Known rows, with every step that occurs:
u r c x: [ 0.57, -0.91,  2.91, -2.06, -2.49, -1.30, -2.72, -0.31, -0.42,  3.32,
 -1.85, -0.73, -1.05,  1.52, -0.11, -0.09,  1.33,  1.78]
x c: [ 0.93,  0.84,  0.42, -0.71, -0.51,  0.70,  0.80, -0.06,  0.03, -0.64,
 -0.28, -0.88, -0.74, -1.65,  0.71, -1.72, -0.03, -0.19]
r e x: [-0.29, -0.06,  1.18,  0.93,  2.10,  0.78, -0.53, -0.12,  1.90, -1.55,
  1.34,  0.97, -0.35, -0.67,  0.35,  2.04, -0.28, -0.45]
x e r c: [ 0.24,  0.75, -1.32,  0.26, -0.21,  1.18, -0.22, -0.32, -0.16,  1.34,
 -0.51, -0.49, -0.03,  1.99, -0.68, -2.65,  0.57, -0.59]
q e x u r c: [-1.43, -0.41,  5.03, -1.87,  0.36,  0.46, -1.52, -1.11, -1.28,  3.68,
 -0.09,  1.29, -1.03,  1.39, -0.32,  0.53,  1.56,  1.52]
c r e x: [ 0.33,  0.27, -3.23,  0.88,  2.16, -0.73, -0.16, -0.43,  0.43, -1.63,
  1.71,  1.17,  0.65, -1.28, -0.22,  3.89, -1.87, -0.89]
e r: [ 0.09,  1.30, -2.00,  0.88, -0.31, -0.05,  0.54,  0.99,  1.38, -0.27,
  0.29, -0.49,  0.54, -0.50, -0.01,  1.33, -1.36, -0.44]
c x u: [-0.98, -0.05,  3.20,  1.43, -2.38, -0.64, -0.35,  0.69,  0.47, -1.81,
  0.02,  1.05, -0.35,  1.49,  0.31,  1.36, -1.53,  0.09]
u x: [-0.93, -0.21,  0.86,  0.64,  1.36,  0.56,  1.23,  1.31,  0.60, -1.56,
  0.36, -0.68,  0.20,  0.37,  0.36, -0.04,  2.18, -0.62]
x c r e q: [ 2.65,  0.15, -7.95,  0.80,  0.92, -0.29,  2.47, -0.34, -0.35, -0.92,
  1.03,  0.37,  1.48, -3.54,  0.10, -0.28, -1.86, -0.13]
c x: [-0.15,  0.23,  1.63,  0.68, -1.46, -0.79, -0.66,  1.27,  1.03, -0.76,
 -0.55, -0.22, -0.57,  1.24,  0.52,  1.10, -0.47,  0.28]
c r: [ 1.03,  1.18, -4.57,  0.31,  0.38, -1.40,  0.71,  0.17, -0.45, -1.39,
  1.02,  0.58,  0.40, -0.60, -0.06,  2.58, -1.61, -0.69]
u x c: [-0.31, -0.15,  1.14, -0.29,  0.68,  1.25,  1.74,  0.76, -0.39, -1.08,
 -0.44, -1.79, -0.09, -1.09,  0.54, -2.62,  2.39, -0.63]
e x c: [-0.44,  0.70,  2.26, -1.76,  0.97,  0.56,  0.64,  0.06,  0.99, -1.16,
  0.02, -0.17, -0.75, -1.50,  0.71, -0.32,  0.62,  0.33]
c r e x u: [-0.45,  0.07, -1.72,  1.59,  1.55, -0.57,  0.14, -1.04, -0.24, -2.75,
  2.35,  2.41,  0.79, -0.98, -0.43,  4.06, -2.90, -1.17]
r c x u: [ 0.39, -0.42,  3.76, -0.19, -2.93, -0.54, -1.62, -0.35, -0.32,  0.53,
 -0.39,  1.09, -0.88,  2.44, -0.05,  0.88,  0.61,  1.16]
e x c r: [ 0.25,  0.93, -2.26, -1.80,  1.33, -0.99,  1.00, -0.25, -0.41, -1.47,
  0.51, -0.02,  0.27, -2.01,  0.16,  1.34, -0.98, -0.05]
e r c: [ 1.41,  0.85, -1.35, -0.72, -0.93,  0.02, -0.58, -0.01,  0.48,  1.95,
 -0.13, -0.41,  0.02,  0.46, -0.37,  0.87,  0.62,  0.61]
c x u r: [-1.51, -0.74,  3.81,  0.16, -2.78, -1.26, -1.27,  0.10, -0.18, -0.21,
 -0.77,  0.55, -0.27,  0.75,  0.00,  1.17, -1.51,  0.53]

Rows:
[-2.30, -0.37,  4.01, -1.19,  0.36, -0.63, -0.41, -0.52,  0.84, -1.32,
  0.71,  1.72, -0.25, -0.39, -0.04,  2.31, -0.48,  0.59] : e x u r
[-1.07, -0.82,  4.43, -2.76, -0.24, -0.48, -1.65, -1.56, -0.14,  0.91,
  0.24,  1.69, -0.90,  0.58, -0.34,  1.68,  1.60,  1.69] : e x u r c
[ 2.07,  0.05, -8.40,  1.82,  1.41, -0.89,  1.87,  0.19,  0.76, -1.52,
  1.90,  1.42,  1.70, -2.01, -0.11,  2.27, -1.85, -0.16] : c r e q
[ 0.26,  0.17, -3.32, -0.23,  0.97, -0.30,  2.09,  0.37, -1.78, -1.29,
 -0.05, -1.58,  0.85, -1.58, -0.02, -0.80,  0.69, -1.08] : u x c r
[-1.35,  0.91,  2.62,  0.17,  2.33,  0.74,  0.01,  0.99,  0.67,  0.94,
  0.60,  0.62, -0.73,  1.04,  0.56,  1.19,  0.46,  0.15] : q e x
[-0.16, -0.28,  2.68,  0.10, -1.35,  0.44, -1.52,  0.05, -0.46,  0.95,
 -1.38, -0.22, -1.06,  3.84, -0.13, -3.24,  1.39,  0.17] : r c x e
[-0.96, -0.25, -0.33,  0.69,  0.97,  1.59,  0.70,  0.46, -0.56,  0.96,
 -0.67, -1.48,  0.73,  2.53, -0.84, -3.53,  2.89, -1.03] : u x e r c
[-0.61, -1.05,  3.19, -1.09, -1.81, -0.25, -2.41, -0.60, -1.13,  2.60,
 -2.20, -0.77, -1.02,  3.10, -0.42, -3.61,  1.15,  0.67] : u r c x e
[ 0.92,  0.28,  0.52, -0.39, -2.66, -0.88, -1.39,  0.73,  0.53,  2.55,
 -1.28, -1.04, -0.06,  1.74, -0.38,  0.82,  0.26,  1.14] : e r c x
[ 0.53, -0.50, -0.09,  0.68,  0.06,  0.39, -1.15, -0.76,  0.28,  0.77,
  0.11, -0.22, -0.35, -1.59,  0.05,  0.54, -1.18, -0.59] : u r e
[ 1.34, -0.87, -6.98,  1.14,  1.96,  0.14,  3.41,  0.45, -0.78, -1.26,
  0.78, -0.73,  2.21, -3.17, -0.01, -1.25,  0.39, -0.59] : u x c r e q
[ 0.27, -0.55,  2.48, -1.69, -1.77, -0.23, -1.37, -1.68, -1.11,  1.53,
 -0.08,  1.09, -0.86,  0.51, -0.36,  0.39,  0.83,  1.15] : x u r c
[ 1.03, -0.41, -4.15,  1.40,  1.26,  0.55,  1.55, -0.31, -1.91, -0.78,
  0.40, -1.60,  1.10, -2.50, -0.16, -1.03, -0.44, -1.95] : u x c r e
[ 1.51,  1.22, -4.14, -0.72, -0.30, -0.77,  1.11, -0.37, -1.39, -0.86,
  0.13, -0.60,  0.28, -2.26,  0.17,  0.06, -1.62, -0.68] : x c r
[ 1.09, -0.33,  1.14, -2.43, -0.95, -0.31, -1.66, -1.09, -0.58,  2.62,
 -0.74, -0.20, -1.11,  0.25, -0.17, -0.03,  1.85,  1.35] : u r c
[-0.29, -0.68,  2.29, -1.35,  1.10,  0.84, -0.88, -1.18,  0.20,  0.68,
 -0.37, -0.76, -0.47, -2.89,  0.26, -0.66, -0.53, -0.04] : u r e x c
[ 0.97,  1.23, -0.93,  0.28, -0.27,  0.98, -0.48,  0.40, -0.74,  4.74,
 -0.43, -0.87, -0.20,  1.28, -0.33, -0.40,  0.70,  0.34] : q e r c
[-1.33,  0.10,  1.90,  1.60, -0.78,  0.19, -0.44,  0.97,  0.50, -1.31,
 -0.94, -0.23, -0.58,  2.83,  0.25, -2.58, -0.68, -0.94] : c x e
[ 0.26,  0.04,  1.67, -0.02,  1.60,  1.48,  0.01, -0.64,  0.91, -0.89,
  0.46, -0.25, -0.56, -2.23,  0.54, -0.46, -0.27, -0.47] : r e x c
[-2.27,  0.16, -0.84,  2.21,  1.70,  1.40,  1.82,  1.49,  0.41, -1.32,
 -0.27, -1.48,  1.30,  1.52, -0.46, -2.94,  0.73, -2.10] : u x e r
[-0.53, -1.78, -0.21,  1.68, -1.66, -0.76, -0.08,  0.15,  0.88, -0.26,
  0.08,  1.41,  1.00, -0.60, -0.07,  0.69, -1.78,  0.97] : c x u r e q
[-0.98, -0.35, -1.04,  1.43, -0.04, -0.11,  1.35,  1.74,  1.60, -1.65,
 -0.46,  0.76,  0.51,  2.16,  0.40, -2.80,  0.08,  0.49] : c x e q
